Each row was made from one walk, in order. Every step used is in the known rows, and no mark comes twice. Write each row's walk.
Known rows:
kugaz-tasu-tima: [  3   3   4  -7   6  12   9  -6 -10   6  10   2  -1  -2   6  -6 -18   0
  17  -7   4   6  -3   5   7  11   3  -7   5   3  -4]
fakel-latusir-kugaz-zasut-tima: [-12   0   3  -7  -4  -5   7  -6   5  -9   1   4  -2   7   9 -12   5   9
   9   2  -3 -11   1 -13   6   5   9  10 -10  -6 -15]
pekega-kugaz: [  9  -8   3   8  -2 -11  -8   0  -8   5   3   0  11  -7  -5  10  -4   8
   0  15  -4   1   9  -2   2   4   2  11   1  -1  -4]
latusir-fakel: [ -7  -1  -2   7 -16  -6  -5  -1  12   7  -1  -5  -3   3 -15   0  -3  -4
 -16   0   5   2  -1 -10   7   0   0   2  16 -13   0]
tasu-kugaz-zasut: [ -2  -9   5  -9   9  -4   8  -2 -15   0 -14  12  -4 -12  12 -12  -5   4
  13   2  -6   2  -8 -11   6  23   8   2   2  -2  10]
zasut-kugaz-tasu: [ 12   9   4   8  16   1   4 -13 -17   3  -1  -7   0   3  -9  11   3  -1
   5   3  -4   2  -3   3  11  -1  -2 -11  10  -1   0]
zatupid-fakel-latusir-kugaz: [ -6   3 -11  -9  -4 -13  -3  -2  13   0   6  -5  -7  -1 -12  14  -4  -4
  -8   2   6  -4   3 -14   2  -2   6  -3  -3  -9  13]
fakel-latusir-kugaz-tasu-tima-pekega: [-15  -1   2 -15  -5  -3   9   4   1  -6   7   3  -7   5   8  -5  -6   3
  17   7   5 -10   0  -5   4   9   5   1  -7  -1  -6]
lerotik-kugaz-latusir: [  0  -6  -2  -5  -2   3  -2  -5  -3   6 -13   4  -1  -3   9   6  13  -1
   9  -1 -15   6 -39  -2  -7   2 -12   4  -8   5  -2]
kugaz-tasu-tima-latusir-fakel-zatupid-madif: [ -8   6   4   2   3  10  17   0   0   3  16   0  -9   5   5  -7 -23  -3
  14  -1  15   0  -1   8   3   8   0 -14  14   2   1]
tuzis-zatupid-fakel-latusir: [-11  11 -20 -15   9 -10   0  12  23  -8  13  -5   3  -2  -8  13   7  -4
 -11   4   4 -10  10   6  -1   1   2   3  -4  -8  10]
lerotik-kugaz: [  1  -4   0  -1   1   2 -10  -5  -2  -6 -14   1   2  -4  10  10   8  -2
  12   0 -15  11 -26   0  -3  -3  -4   4  -6  -6   1]
tima-zasut: [  8  13   2  16  -4   8 -17  -3   2  -9  -8  -4   3  -2  -6 -19  -3   3
  -7  -5  -5   5  -2   4  -3  -6  -3  10  -6   1  15]
tima-pekega-kugaz-tasu: [ 11   5  10   4  -1   1  -5  12 -23   1   8   6  -3  -4  -1   8   2   5
   2  13   5  -1  -1  10   5  15 -17   0  -4   9   8]
gutak-zatupid-fakel-latusir: [ -2   7 -13 -15  -3  -2  -6   1   5  15   5  -2  -2   3   8  17   6  -9
 -21   3  -6   5   4   0   4   0   9  -2 -15  -3   4]
fakel-zatupid: [-9  7 -7 -8  9 -6 -2  1  5 -1  7  5 11  7  9  5 -5  0 -6  8  0  5 10 -2
 -5 -3  4 10  2 -9  6]
fakel-latusir-tima-zasut: [-11   5  -4  -5   0  -4  -2   0  12 -12   2   2   6   6  -4  -9  -7   5
   3  -3   0 -13  13  -2  -5 -10   7  11 -10   1  -3]
tima-latusir-kugaz: [ -5  10  10   5  -7  -3   0   0  -2  -7 -10  -1 -10   6   9  -8  -1   6
   1   8  10  -5 -16  -5   1  -4 -13   5  -6  11   3]
kugaz-tasu-tima-kipe: [  5   4   5  -4   3  19   5  -1 -15   6  13  -2  -5  -2   1  -5 -14   2
  20 -12   8   6   0   8   4  15   4 -11   1   8  -8]
tasu-tima: [ -6  -2  -1 -17  10   4  -4 -13   6  -6   3  -3   3  -7   1  -5 -23  -2
  17   1   5   8  -5  -3   3   8   3   1   4   4  -2]
tima-latusir-fakel-zatupid-madif: [-16  14   1  10  -5  -7   3   6  13  -4   5  -2 -11  12  -3   0  -8  -4
 -13  11  18  -5  -4  -1  -1  -2 -13  -3  13  -1  13]
tuzis-pekega-kugaz: [  4 -14  -5  -2   0 -17  -1  10   2   6  -5   1  11  -6 -10  -4  14   5
  -9   1  -8   1  23   1  -5   1   1   7   1  -6   1]
lerotik-kugaz-zasut: [  5  -6   6   5  -2  10  -1  -6  -7  -3 -13   7   3  -3  18  -5  11   4
  13  -3 -19   7 -30   0   4   5  -1  11  -7  -4  -8]
tuzis-pekega: [ -1  -5  -7 -11   4 -10  -2   6   8   3  -9   3   9  -2  -7  -8  16   0
 -14  -9  -5   3  15  -1  -5  -4  -3   4   0  -7   7]
zasut-kugaz-tasu-tima: [  8   5   4   2  19   4   7 -16 -14  -1   1  -9  -2   0  -8   6  -7  -2
  17   2  -2   3  -4   4  11   5   2 -14  12   3  -3]
kugaz-lerotik: [  8  -1   2   0  10   5   4 -10  10   3  -2   8  10  -6   6   4   9 -10
  -9  -3   9   3  -8  -3  -4  -9  -5  -2  21  -1   0]
pekega-kugaz-lerotik: [ 14 -12   5  11   2  -7   2  -3  -1   6   4   4  13 -10   0   9   3   0
  -1  12   2   0   6  -1  -1   0   1   4  15  -1  -7]
tuzis-zatupid-madif: [-14   3 -10  -9  13   0  -3  11  27 -10   4   2   8  -3  -3   9   2  -4
 -11   8   9  -8   9  13 -12 -17   0  -1   7  -4   2]
gutak-zatupid-tuzis-pekega-kugaz-lerotik: [  6 -16  -2   2  -6   0  -2  11   2  16  -6   3   7   0  10  10  15 -13
 -25  -2  -5   5  18   6 -11 -11   4  -8   0  -2  -3]
fakel-latusir: [-13   8  -7 -17   4 -11  -3   0  10  -4   7   3   6   4   0   9   0   0
  -2   7   1  -6   4  -6   3   5   0   9  -5  -8   4]
tuzis-pekega-kugaz-zasut-tima-tasu: [ 10  -8   3   7   0  -6   6   7  -8   0   0   2   5  -2  -3 -15  18  10
  -5  -5 -11   1  22   3   1   8  -1   6  -4  -1  -4]

Which walk is each row?
[-10 -15  -4  18 -18 -12   6  12  13   7   6  -1   1   9 -12  -5  -2  -5
 -18   2   4  -3  22  -7   0   1   7   1  22 -19   0] -> latusir-fakel-zatupid-tuzis-pekega-kugaz-zasut
[  6  -5   9   2  -2   3   0   5 -14  -3   1   7   4   0  -3  -1  -7   8
   6  -1   7  -9   9   7  -4 -11  -4   4  -5  16 -11] -> latusir-tima-pekega-kugaz-tasu
[  4   1   3  12  -3   8  -9  -5   4  -9 -11   0   8   2  -6 -20 -10   7
   0 -13   0  -5   9   2  -9 -25   6  11  -7  10  -6] -> latusir-tima-zasut
[  6 -23   0  13  -3 -10  -4  13   7   2  -5   2  11  -5 -13  10   6 -11
 -18  -6   7  -2  25  -2 -16 -12  -6 -11  16  -7  10] -> zatupid-tuzis-pekega-kugaz-lerotik
[  4  -2  16  10 -11  11   5 -10 -10  -8  -9   2  -9   5  14 -23   5  13
   8  -6  -4   0  -8 -11   6  -3   6   8  -9   4 -21] -> latusir-kugaz-zasut-tima-tasu
[  6  -7   8  14  -7  -4   9   2 -13   7  13  -4  -3  -3  -3  -1 -16   7
  15  11   3  -1   6   5   9  16   3  -2   9   3  -8] -> pekega-kugaz-tasu-tima-latusir-fakel
[ -4   4  -9 -15  -3  -1   0   5  -3  10   3  -1  -8   2  11  15   0  -9
 -11   2  -5   3   7   1   0   0  12  -7 -17   3   6] -> gutak-zatupid-fakel-latusir-tima-tasu-kugaz
[-12  10 -18 -15   9  -7   0  15  20 -12  12  -3   0  -1  -8  11   6  -3
  -9   2   8 -14  11   9  -3  -3  -1   2  -7  -1   9] -> tuzis-zatupid-fakel-latusir-tima-pekega
[  5   0   6   1  -9  -4  -5  11 -13   6   5   4  -7  -3  -9   5   5   3
  -7  16   6  -4 -10   3   3  17 -22   3  -1  13   7] -> tima-pekega-kugaz-latusir-fakel
[  4   8  -9  -2  -1   4   0  -1  -1  12   4  -6  -6   6   4   7   5  -7
 -14  -3  -8   0   8   7   4  -7  14  -8 -14   2   1] -> gutak-zatupid-fakel-latusir-tima-zasut-kugaz-tasu
[ 16  12   3  25   9   9  -8 -12   1 -11 -11  -9   1  -2 -10 -14   5  -4
  -3  -2  -4   2  -5   5  -1 -10  -3  -3  10   2  13] -> tima-zasut-kugaz-lerotik
[  0 -15  -3   4  -3  -8  -9  12   8  -1  -8   2   8   0 -14   8   4 -11
 -21 -11   7   1  20  -4 -15 -14  -8 -10   9  -7  15] -> zatupid-tuzis-pekega
[ -6  -2  -4  -3 -15  -3   5  -2   7  22  -1   2  -6   3 -13  -4   5  -1
 -17  -1   4  -3 -20 -10   1   6 -12   4   8   6  -3] -> kugaz-latusir-fakel
[ -4  10 -14 -11   3 -13  -6  -3  13   1  12  -5  -3  -2 -14  20  -4  -6
 -13   1   6  -2   4 -10   4   2   1  -3  -1  -9  20] -> zatupid-fakel-latusir
[  6   7   5   4   3  17   6  -5  -9   1   8  -2  -3  -2   3 -18 -19   2
  17 -10   2   5  -3  10   5   9   4  -5   2   4   2] -> kugaz-tasu-tima-zasut
[ 10   6   4   4  16   9   4 -13 -17  -1   3 -12  -5   1 -11   7  -5  -1
  19  -1   0   4  -2   6   9   8   2 -17   9   6  -5] -> zasut-kugaz-tasu-tima-kipe
[  4 -14  -3   0  -8  -2  -7  13  -1  15  -6   1   6   2   7  10  11  -9
 -24   0  -7   5  20   6  -9  -9   5  -5  -7  -2  -2] -> gutak-zatupid-tuzis-pekega-kugaz
[  1  -8   0   3  -5   8  -1  -5  -1   1 -17   3  -1  -1   6  -7   9   2
  13  -8 -15   2 -33   1 -12  -9  -7   6 -11  11  -7] -> lerotik-kugaz-latusir-tima-zasut
[ -1  -8  11  -3 -10   8   9  -1  -9   0  -4   1 -10   0  10 -14 -10   5
  20  -1   5   0  -8  -3   3   1   6  -3  -2   5 -13] -> latusir-kugaz-tasu-tima-pekega
[  2   3   7   1  -4  10  -2   0  -7  -8  -1   3   4   5   1   1 -11   4
   2  -6   5  -2   7   3  -7 -22  -2   6  -7  15  -9] -> latusir-tima-tasu
[  2  -8  10   4 -13   4   7  -2  -8   7  -8   3  -5   2   9 -10  -1   7
   8  -2   1  -1  -5  -7   2  -9   9   2  -2  -1 -14] -> latusir-kugaz-tasu
[  8   0   8   9   2  17  -5 -10 -13 -11 -11   1  -4  -1  14  -7  17   7
  18 -13 -17   9 -25   0   3  10  -1   1 -12   0 -14] -> lerotik-kugaz-zasut-tima-kipe
[  2  -6   3  -2   3  12   3  -6  -9  -2  -5   1  -3  -4  15   2  -4  -2
  29  -6 -12  11 -26   6   1   7   1  -6  -3  -3  -4] -> lerotik-kugaz-tasu-tima
[ -3  23   6  10   7   1  -5 -16  -1 -18  -2  -9 -14   8  -4  -6   4   4
  -4  -9   9   3  -4  -8   6   6 -14 -10   0   2   2] -> zasut-tima-latusir-fakel
[-13   6 -18 -13   4 -10   2  12  24  -9   9  -6   0  -1  -6   9   7  -2
  -8   5   3 -11   9   3  -2  -3   6   4  -6  -8   6] -> tuzis-zatupid-fakel-latusir-kugaz
